Each row was made from one path, in order. Every step used is in the known rows, and no mark comes twice. Write each row's path.
Known rows
s > j > u: [-14  -9  53   8 -11   6  19  -7   0  -3 -23 -10 -12 -16  26 -29   2   4
 -12  15 -14  25 -18 -14  29  27  49 -38]
e > k > x > g > a: [ 18  25  16   7 -57  28 -25  -3  34   9   8  65  11   3  28 -19  23   4
   7  14   3 -18  23 -31 -24  10 -17 -28]
m > u > g > x: [-63  27  12 -18 -22  34  10   2  -1 -37  36  19 -28  -1  30   2  -5 -10
  -2  17 -19 -21  29  45  33   4  20 -22]
x > g > u > m: [-54 -14   3  31 -36  30   6  12   2 -28  -4  38   1  -6  19  16 -15  -7
  -5   2 -23  33   7  12  26  37  30   3]
e > k > s > m: [ 19  -6  21   2   2  -1  -8  15  27  52 -28  13   3 -10   0 -14   7  17
 -21  25  36 -13  13 -37  15   0   3  12]
k > x > g > u > j > s: [-37  17  -1  18 -48   6  -3  -6  15 -59  30 -15  30 -16  -3   5 -17  29
  -6  32 -14   6 -18  14   7  24  36 -25]
k > e: [  2  15  37   9 -14  23  10  15   2   3 -12  29  23   2  45 -10  18   0
   1  20  26 -21  43  -3 -11  37  41 -15]
m > u > g: [-60   8  21 -13  -1  17  21   8 -11 -26  29  21  -9 -10  35  23   4  -9
  -5  29  -5   6  21  27  19   6  26  -3]
e > k: [ -4  -9  54  13 -25  19  -9   6   1  20 -22  37  -3   2  32   5   4  -9
 -21  17  23 -12  11 -24  19   9   8  -8]
g > x > k > u > m: [-19  -5 -45   3 -64  20 -24  21  -1 -28 -14   7 -31  13  20  15 -35  -3
 -21  -6  -5   9   7  14  12  10  29 -31]
x > k > s > j: [ -3 -15  26 -17 -16   9   7   9  27  23 -21 -12  11  -6  34   7  -2   1
 -27  11  34 -15 -23 -26  -6   8   9  -7]
s > m > u > j: [-43  23  24   9  27  -9  32   0  10   2  23 -14 -11 -21  -4  11  18   9
 -24  20  12   3  26 -14  29  24  27 -10]
s > m > u: [-30  28  30   3  16   6  11   4   7  28   0  15 -17 -29  21 -15  14  -1
 -18  29  11  17  42 -14   7  21  17 -17]
k > x: [-17  23  27   3 -31   4  -4  -2  -8  -4  -5  22  -1 -27  47 -22  24  11
 -10  28  18 -15  51 -17 -16   1  14 -28]
m > u > k > s > j: [-32  -7  -5 -21   9  -4  35  -1 -10   5  10 -15  -1   4  -3  18  11   9
 -20  39  26 -33 -10  20  10   2  23 -23]
x > g > u > k > s > m: [-48  -8 -20  22 -17  28   5  10  25  21  12   0  -8  15   0   6 -16  14
 -29  35  10   4  -8   5   2  23  20  28]
e > k > x: [ 10  17  33   0 -35  10 -11   0   4   8 -26  42   3 -14  22 -17  14   5
 -17  20  27 -19  32 -29  -9 -14   2 -22]
j > s > m > u: [-28  18  17  -1   9  -1  -6  11   3  12  -2 -21   1 -36  11 -10  -4  19
 -11  43   0  17  17   0  15  26  23 -29]
m > u > k > x: [-43  30 -10  -6 -21   7  11  -1 -27 -19  16  18 -15  -6  20   9  16  11
 -20  45  22 -24  38  18 -24  -7  15 -34]
m > u > k: [-61   4  11   5 -11  21  14   4 -33  -4  20  11 -20   9  28  32   5  -4
 -24  38  19 -15  16  19   3  16  20 -19]
s > m > u > k > x > g > a: [-37  41 -30  -2 -18  20   4  -3  27   5  38  25 -17   0   3 -13  30  17
  -8  33  -6 -12  45  -9 -34  16 -10 -25]
m > u > g > a: [-54   4   6 -13 -15  23   8  -2  -9 -18  64  23  -6  -1  43  14  20   6
  33  21 -19   4  16  12  14  14  30 -22]
u > g > a: [-56 -24  21  -4 -26  25   3   1  -2 -15  48  11 -11   7  54   4  21   7
  30  14 -19 -10  19 -11  26  16  25  -4]
s > j > u > k > x > g: [-26   7   9   5 -29  11  27  -1  20 -32 -16   0 -17   8  -5 -22   3   5
 -45  30 -12  -1 -11   1  -6  15  18 -31]
m > u: [-30  25  34   5 -10  12   4  -2 -19   6  11  29  -4 -20  43   8   9  -7
  -9  32  12   5  24   9  -1  21  21 -29]

Write each row's path
[-34 -34  13 -11  -1  -2  31   5   0   6  -5 -27  -1  13   8  13  13  11
 -25  32  28 -47  -9  -7  22   3  21  -5] => u > k > s > j
[ -9  29   0  -4  15  -7   5   6  10  36   5   4   2 -30  14 -12  12  18
  -8  38  26   3  28  -3  -4  12  16 -10] => k > s > m > u
[-52 -25   3  23 -27  19   3   5 -26 -21  -3  17  -6 -11  23  11  -7   7
  11  -1 -12  31  15   3  39  20  53 -11] => g > u > m
[-23  23  -5   1  26 -22  23   5  12   6  27 -25   6 -21 -15  11  15  28
 -11  33  24 -12  12  -5  21  15  28  -8] => k > s > m > u > j
[-44  33 -13  -8   6   5  15   5  -1   5   5   3 -22 -16  -3 -13  20  17
 -34  39  19 -11  56  -6 -17  -8  12 -19] => s > m > u > k > x
[  6  16   2  -3  26 -15  18   8  23  21   7  -2  11 -10 -38  16  10  23
 -20  24  35 -17  -5 -15  28   1  13  -3] => e > k > s > m > u > j
[-19  39  26   9 -39  12  -3   4  20 -11  -6  42   7 -18  44 -16  12  -4
 -23  31  13 -12  41  -8 -26  17  -9 -13] => k > x > g
[-43  -8  31 -15 -22  26  26   0  19 -48   2 -18 -39   7  10 -35 -11   3
  -9  -1 -46  -4 -14  20  63   6  46 -30] => s > j > u > g > x
[-23 -13 -18  17  -8   2  -2  13  -4  13  -8 -35 -24   8   2 -12 -10  39
 -26  43  13   7 -12  -8  10  14  40   4] => j > u > k > s > m
[ 41 -15  29  -3 -14   0   7  -2  13  17 -38   2   6   0  -8 -23  -6  19
 -12  18  12   6 -48 -16  26   3  36 -28] => e > k > s > j > u
[-33 -13   4 -40 -31  29  13  16  47 -21   3 -23 -15  17  20   0 -16  -2
 -22  -2  -1 -42 -18  10  27 -10   8  -2] => u > g > x > k > s > j
[-35  21  -8  22 -50  20  -5   6   0 -36  -3  16 -16  11  21  -8  -9  15
 -38  40  -4   5   0  12 -26  19  16 -14] => j > u > k > x > g
[ 19  -6  25   3 -26   8 -14  12   2  29 -18  29  15   1  24   8   3  11
  -8  30  40 -23  -4 -16   9   0   9  -1] => e > k > s
[-52 -18  21  20  -3   0   2  -1   6 -14  21 -55   7 -17 -13   1 -16  36
  -4  23 -13  20 -18 -13  53  28  59 -10] => g > u > j > s > m
[  5  13  31   3 -29  39  -6  24  17   9 -21  30  21   9  58  12  -3  -6
 -20   8  37  -9  19 -16 -37  32  27  -9] => x > k > e
[-27   5 -35 -29  -7  23  -8  13  37  16  49  -2  -4  -3  23  12   4  24
  14  20   2  13  -2 -10 -16   3  11   5] => x > k > s > m > u > g > a
[-40  18  -3  18 -22  -1   1   0  41 -34  21 -30  17 -24 -24 -17 -12  35
 -19  28 -17  14  -2  -8  14  24  32 -11] => k > x > g > u > j > s > m
[-43  10  15   3  -5 -11   7   3 -21 -40  32 -33  20 -17   5  36  -6  22
  -3  38   2  -8 -12  18  34  27  39 -38] => m > u > j > s
[-44  20  27   8   0  -3  24  -4 -16 -23  32   1   2 -12  17  30  13   6
 -11  25  17  -9   8   6  21  25  30 -24] => m > u > j
[ 24 -20  41 -14  -2  -3  16   6  21  32 -33  12  15  -3  -3  -7  13   2
 -17  15  34 -29 -16 -25  28  -4  11 -13] => e > k > s > j
[-56   4  30  32 -29  24  17  -8  15 -25  34  13   7   5  16  25 -10  -3
 -16  11  -7  11 -18   6  24  43  33   5] => x > g > u > j
[-57  -5  -4   2   7   6   1  14 -11   1   4 -36 -13 -10  -4  16 -10  21
 -27  51   3  -3  11   8  19  19  22 -17] => j > s > m > u > k
[ 11  -8  22  -2 -13  -7  12  -4   2   4 -18 -21   3 -13  16 -28   0  23
  -3  25   2  10 -31  -6  18  15  47 -32] => k > s > j > u
[-24  44  -5 -30 -33  61   7  26  27 -37  19  30   0  22  33  15 -17 -11
 -11   0   1 -25  23  46 -17  11  29 -19] => m > u > g > x > k > e
[-45 -14  29  15  12 -17   3  15  13 -15   5 -59   5 -21  -1   5  -2  29
 -19  30   1 -10   7 -28  50  31  33  -7] => u > j > s > m
[  8 -12   6 -24 -28  19  15   7  31 -26 -14  -7 -19  19 -23 -28 -18  16
  -5   6 -23 -22 -42  20  61 -17  35 -24] => e > k > s > j > u > g > x
[-47  17   5  11 -39  19   5   8   8 -20   3  26 -10   9  29   9   8  -1
 -41  39  15 -35  32   2 -23  13 -10  -1] => u > k > x > g
